Known rows, with every step that occurs:
perobur > siduv: [ -5.1  -2.4   3.7  -9.5   0.4   0.5  -1.7   3.5   5.0   3.1   3.6  -9.3
  -4.9   5.1   1.2  -2.0  -1.7   2.9  -6.6  -2.1   3.7 -14.7]
lirip > zozuko: [  2.5  -4.5   3.8   5.7  -1.7   1.4   2.0   1.2  -2.0   1.0   4.8   3.0
  -0.9  -0.5   3.1   8.9   0.2   2.7   4.1   6.2  -1.9 -32.6]
moper > lirip > banul: [  7.1   0.8   0.3   6.0  -8.0   6.4  -7.8   6.2   0.4   2.0   4.7   4.4
  -0.2  -5.9   3.9  10.5   2.5   1.5   2.3   5.1 -11.9 -14.6]
perobur > lirip > banul: [  4.6  -3.7   0.3   2.9  -4.8  -7.2   8.1  -0.6  14.9   3.1   4.9   5.3
 -12.1  -1.7  -5.5  10.2  -2.9   5.0   6.7  -2.7 -10.0  -0.8]
zozuko > siduv > nifo: [ -2.9  -2.3  -2.4  -7.1   6.1   4.7  -4.2  -3.5  12.2  -4.7 -12.0  -3.0
   1.6   0.4  -4.1   1.2  -3.8   2.3   0.6   3.8  17.9 -24.2]
moper > lirip: [ 0.8  2.5  0.0  4.1 -3.3 10.4 -7.2  1.4 -1.6 -2.3 -2.8  1.2 -2.7 -5.4
  2.2  2.7  5.3 -0.3 -1.5  4.8 -3.0 -4.4]
dubo > lirip > zozuko > siduv: [ 13.7  -7.8   4.7   4.9   8.3  -7.8   4.9  -0.3   7.9  -1.8  -6.2  11.6
 -12.8  -3.0  -1.5   5.6  -4.6   2.1   6.2   9.2   4.4 -39.2]
nifo > lirip > dubo > desu: [ -4.0  -4.5   4.2  -1.6  -9.0  10.3  12.8   0.2 -13.2  -4.1  -9.2   2.7
 -10.6  -0.6  11.3  10.2   6.8   1.0  -0.1  -9.8  -1.1 -37.5]
zozuko > siduv > moper > lirip: [  5.2  -2.0   0.6   4.3   4.5   9.4 -10.9  -0.5  -3.3  -6.9 -13.7  -7.2
   2.6  -3.7  -7.0  10.5  -3.1  -0.5  -4.2   4.4   3.6  -5.1]
siduv > moper > lirip: [ 2.4  3.4  0.2 14.0  0.4  9.4 -7.6  6.4 -7.4 -5.2 -5.2 -6.7 -0.5 -5.0
 -3.8  5.6 -0.4  2.1 -5.6  3.1 -5.7  2.4]
perobur > siduv > moper: [ -3.0  -2.2   3.9   2.0   2.8  -0.4  -2.5   7.7  -0.8  -0.8   1.2 -17.8
  -1.6   5.8  -3.9   1.7  -7.3   6.9 -10.9  -2.5   0.6  -7.9]
nifo > lirip > dubo: [ -9.1  -1.6   5.4  -7.2 -10.1  17.0  10.6  -1.0  -7.9  -4.1   4.8  -0.7
  -2.2  -2.9   9.7  14.2   6.9   0.6  -1.3   0.5  -1.2  -5.6]
perobur > siduv > banul: [ -7.3   1.7  -0.1  -7.9   5.0   0.8  -8.4   3.8   8.3  -2.2   0.7  -9.5
  -5.9   4.1   5.0  -5.4   1.2   1.6  -8.4   2.9   3.4 -25.7]
lirip > zozuko > siduv > nifo: [ -1.1  -6.1   0.6  -2.0   4.5   5.6  -0.7  -3.0  10.7  -5.6  -9.0  -0.4
   1.8   1.8  -2.8  10.1  -2.5   6.1   3.4   8.8  15.7 -59.7]
zozuko > siduv > nifo > lirip > dubo: [-12.2  -4.3   1.2 -14.5  -3.3  21.0   8.3  -3.9   4.2 -10.7  -9.2  -2.8
   2.7  -2.8   5.0  14.2   2.6   3.1  -2.8   4.3  16.1 -31.0]
perobur > lirip > zozuko > siduv: [  2.5 -10.5   4.4  -3.5   2.6  -3.6   7.4  -9.2  17.5  -1.4  -3.5   4.3
 -11.7   0.6  -9.0  15.9  -3.9   1.6  10.3   0.3   5.3 -29.6]
siduv > nifo: [ -5.7   2.5  -2.8   1.9   2.2   3.7  -2.1   4.3   5.8  -4.8  -6.4  -2.5
   2.3  -0.6  -0.6  -3.7  -0.5   6.4  -2.3   2.8   8.4 -14.8]
nifo > lirip > zozuko > siduv: [ -0.2 -10.1   3.1  -5.9  -3.3   7.5   3.5  -8.6   1.3  -6.4   5.0  -0.7
  -1.2   5.3   1.5  17.6  -1.0   2.5   4.8  -0.2   7.1 -52.6]
dubo > siduv: [ 2.4 -4.5  5.0 -3.5  4.4  0.8 -2.4 -2.4  0.5 -5.0 -3.9 -2.2  5.1  7.2
 -3.0  8.4 -0.3  3.1  3.9 -2.5  5.0 -8.3]
nifo > lirip > zozuko: [ -1.8  -4.3   3.3   4.3  -7.7   9.2   5.6  -2.9  -3.3  -5.3  10.3   0.1
  -3.1   4.7   5.3  11.7   2.9   6.1   3.2   0.6  -4.8 -44.8]
moper > lirip > dubo > siduv > nifo: [ -5.4  -0.5   7.8  -3.3  -2.1  23.5  -3.5   5.6  -0.6 -11.6 -14.3   0.4
   3.0  -4.6   6.6  16.6   7.9   5.7   0.3   9.6   9.9 -17.5]
zozuko > siduv > moper: [ 3.2 -5.1  0.1  1.2  7.9 -2.4 -1.6 -2.2  0.3 -2.6 -9.7 -9.5  1.8  3.3
 -9.6  6.9 -8.4 -0.3 -2.3  0.8  5.4 -3.7]

Rows:
[ -4.2  -5.6  -0.9  -4.7   1.4   8.3  -2.8  -9.1   5.5 -11.7   0.3  -2.5
  -2.5   4.7   4.5  13.4   2.3   0.8   1.1   4.7   3.4 -59.2] -> nifo > lirip > zozuko > siduv > banul
[ -3.1  -2.0   6.1  -7.0   3.9   8.7  -0.6   0.6  -2.7  -8.1  -8.2  -0.1
   2.9   0.5   7.9  14.5   5.4  -1.0   1.1   8.0   3.3 -10.1] -> lirip > dubo > siduv > banul
[ -7.8  -1.7   0.2   5.8  -5.7  13.0   4.1   0.8   1.9 -11.6   3.9  -2.6
  -0.5   3.1   4.7   8.5   2.0  12.5  -0.8   4.3   2.3 -60.8] -> siduv > nifo > lirip > zozuko
[ -5.9  -6.5   4.3   1.9  -2.1  13.7   1.9  -1.4   4.3 -17.8   2.7  -4.6
   3.0  10.9   1.9  17.8   2.0  15.2   4.0   1.2   6.3 -65.7] -> dubo > siduv > nifo > lirip > zozuko
[ -1.2  -5.1   1.2  -2.0  -4.7   9.6   0.6   1.1   6.9 -13.6   4.2  -4.8
   8.0  10.6   1.8  14.3  -0.4  14.5   2.7   0.0   0.5 -41.8] -> dubo > siduv > nifo > lirip > banul
[ -8.9  -2.6   6.2  -9.5  -1.3  17.5   3.0  -2.6  -4.2 -15.6  -3.1  -4.8
   1.6   3.4  11.3  20.9   7.9   0.8   0.1   3.2  -0.1 -19.7] -> nifo > lirip > dubo > siduv > banul
[-12.4  -4.7   3.7  -3.3  -6.4  13.6   2.7   4.3   8.4  -9.4   8.8 -13.3
  -4.5   6.3   6.4   9.1   1.1  15.9  -7.1   2.4   6.6 -73.8] -> perobur > siduv > nifo > lirip > zozuko
[ 11.6  -4.5  -0.3   7.0   0.2   4.0  -9.1   3.1  -0.9  -1.1  -7.4  -6.0
   3.1  -2.8  -3.9  18.8  -6.0   2.0  -0.9   7.7  -6.6 -20.4] -> zozuko > siduv > moper > lirip > banul
[  1.9  -2.3  -0.4   0.6   3.8  11.3 -14.4  -3.8   5.7  -8.3  -9.4   2.0
  -3.4  -4.2   5.0  12.6   5.4  -3.1   1.8  13.4   3.2 -52.3] -> moper > lirip > zozuko > siduv > banul
[  2.5  -0.7   5.2   2.9  -6.8  12.3   1.0   5.7 -12.7  -1.6 -18.9   6.4
 -13.8 -10.6   9.8   9.4   9.0  -2.8   0.0  -1.1  -2.3 -29.3] -> moper > lirip > dubo > desu
[  5.3  -6.6   4.1  -2.0  -0.5   9.8  -8.2  -4.4   1.1  -2.5  -4.4   3.0
  -4.1  -3.3   0.9  16.4   2.0  -1.8   4.9   9.0   4.1 -43.3] -> moper > lirip > zozuko > siduv
[ -1.9   1.8   5.8   9.7  -3.6  16.6   0.0  11.5 -14.8  -3.7  -7.2  -2.7
  -1.2 -11.3   5.1  15.1   2.5   0.1  -5.7   9.8  -5.5   8.3] -> siduv > moper > lirip > dubo
[-15.9  -0.4  -0.2  -9.1  -3.6  13.0  -0.8   2.8   9.7 -10.0   3.0 -14.2
  -3.1   8.8   4.1  -1.8   0.6  13.1  -9.6  -3.5  10.8 -46.5] -> perobur > siduv > nifo > lirip
[  6.7  -8.6   4.0   7.0   6.0  -0.3   0.4  -1.0  -2.3  -2.3  -5.2  -6.4
   1.1   2.6  -5.1  16.2  -8.6   3.1   1.6   5.5   2.5 -36.4] -> lirip > zozuko > siduv > moper
[  0.9  -5.4  10.5   1.8   2.6   7.4   6.4   6.1 -12.8  -6.3  -8.3  -7.2
   6.6   2.3  -0.5  21.0  -3.9   3.4  -0.6   3.9   1.0   6.5] -> lirip > dubo > siduv > moper
[ -3.4  -8.1   1.5  -1.2   4.3   0.4   5.6  -6.6  22.7  -6.2  -9.1   1.4
 -14.2   0.3  -9.9  11.0  -4.1   7.9   7.0   3.6  13.7 -48.3] -> perobur > lirip > zozuko > siduv > nifo
[ -8.5  -3.3   1.6  -3.4   0.4  14.3   0.1  -2.9   6.0 -17.3  -3.5  -7.0
   5.6  11.5  -1.1   8.0   1.4  11.1   0.4  -4.2   9.2 -32.5] -> dubo > siduv > nifo > lirip
[ 13.3  -7.3   4.1  16.1  11.1  -7.3   4.6   5.2   0.5  -4.4 -10.6   3.6
 -11.2  -2.7  -7.1   9.1  -9.9   5.1   1.7   9.8  -0.5 -37.0] -> dubo > lirip > zozuko > siduv > moper
[  0.1  -6.3   4.4   5.9  -1.7  -3.3   9.2  -2.6  10.5  -0.8   5.1   5.3
 -17.5   0.0  -5.6  10.5  -0.6   5.9   7.9   0.2  -3.0 -20.1] -> perobur > lirip > zozuko
[  6.1  -6.2   8.5  15.6   1.9  10.4  -7.9   4.7  -8.8 -11.4  -3.7  -6.3
   2.9   4.0  -4.1  19.5  -0.7   7.9   2.9   6.8  -5.4 -36.1] -> dubo > siduv > moper > lirip > zozuko
[  4.9  -1.0   3.6   6.5  -4.9   4.1 -11.5  12.5  -1.5   1.3   4.5 -14.8
  -2.8  -0.5   1.2  12.2  -3.3   8.4  -9.4   5.3 -12.8 -23.7] -> perobur > siduv > moper > lirip > banul
[ -0.4  -3.4   0.8   1.7   1.3  14.4 -10.6  -0.1   8.7  -8.2 -11.5   1.4
  -0.3  -4.4   0.0  11.0   1.8   4.4   1.9  13.2  11.0 -62.1] -> moper > lirip > zozuko > siduv > nifo
[  3.4  -9.9   3.4   8.1   6.5  -4.7   6.9  -4.8  10.9  -3.6  -7.7  -4.2
 -11.9   1.3 -15.6  18.4 -10.1   5.1   4.4   0.4   2.8 -23.5] -> perobur > lirip > zozuko > siduv > moper
[  4.6  -2.3   4.3  11.2   3.7  10.4 -11.3   5.4  -7.5 -11.8  -8.8 -10.1
   4.8   3.6  -6.4  13.5  -1.7   4.6  -1.3   1.3  -3.0  -5.6] -> dubo > siduv > moper > lirip
[-18.8  -1.8   6.3 -13.5  -7.6  21.0   8.5   5.5   2.5  -7.1   2.8 -12.0
  -3.1   0.8  11.6   9.0   3.8  10.5 -10.1   1.0  10.4 -38.6] -> perobur > siduv > nifo > lirip > dubo
[ -2.4  -2.2   1.5  -2.3   5.2   5.0  -4.0   1.3   6.6 -10.6  -9.3  -4.4
   6.0   7.2  -3.0   3.2  -0.4   8.3   2.2   1.2  11.7 -20.4] -> dubo > siduv > nifo
[-13.7   0.5   2.0  -5.3  -7.2  20.2  10.4   2.4  -2.2  -8.9  -2.3  -1.9
  -0.3  -2.7  10.3   8.9   4.8   7.6  -3.0   4.6   5.5 -23.5] -> siduv > nifo > lirip > dubo
[ -6.5  -6.4  10.0  -9.6  -6.3  16.0   9.6  -2.2  -8.8  -9.3   2.3  -1.1
   3.2   5.1   6.9  22.7   5.3   3.9   2.6  -0.8   3.9 -10.2] -> nifo > lirip > dubo > siduv
[ -0.1  -3.9   7.9  10.8  -1.8  10.0  -8.1  11.0  -6.6  -3.7   4.0 -12.9
  -5.6   0.0   0.8  12.9  -1.2   8.7  -8.2   6.5  -5.3 -47.6] -> perobur > siduv > moper > lirip > zozuko
[ -7.8  -5.6   7.8  -6.7   1.4   8.9  12.0  -0.5  13.5  -9.9 -11.8   0.4
  -7.1  -0.1  -3.6  16.3   1.6   8.2   5.6   2.2  11.5  -5.3] -> perobur > lirip > dubo > siduv > nifo
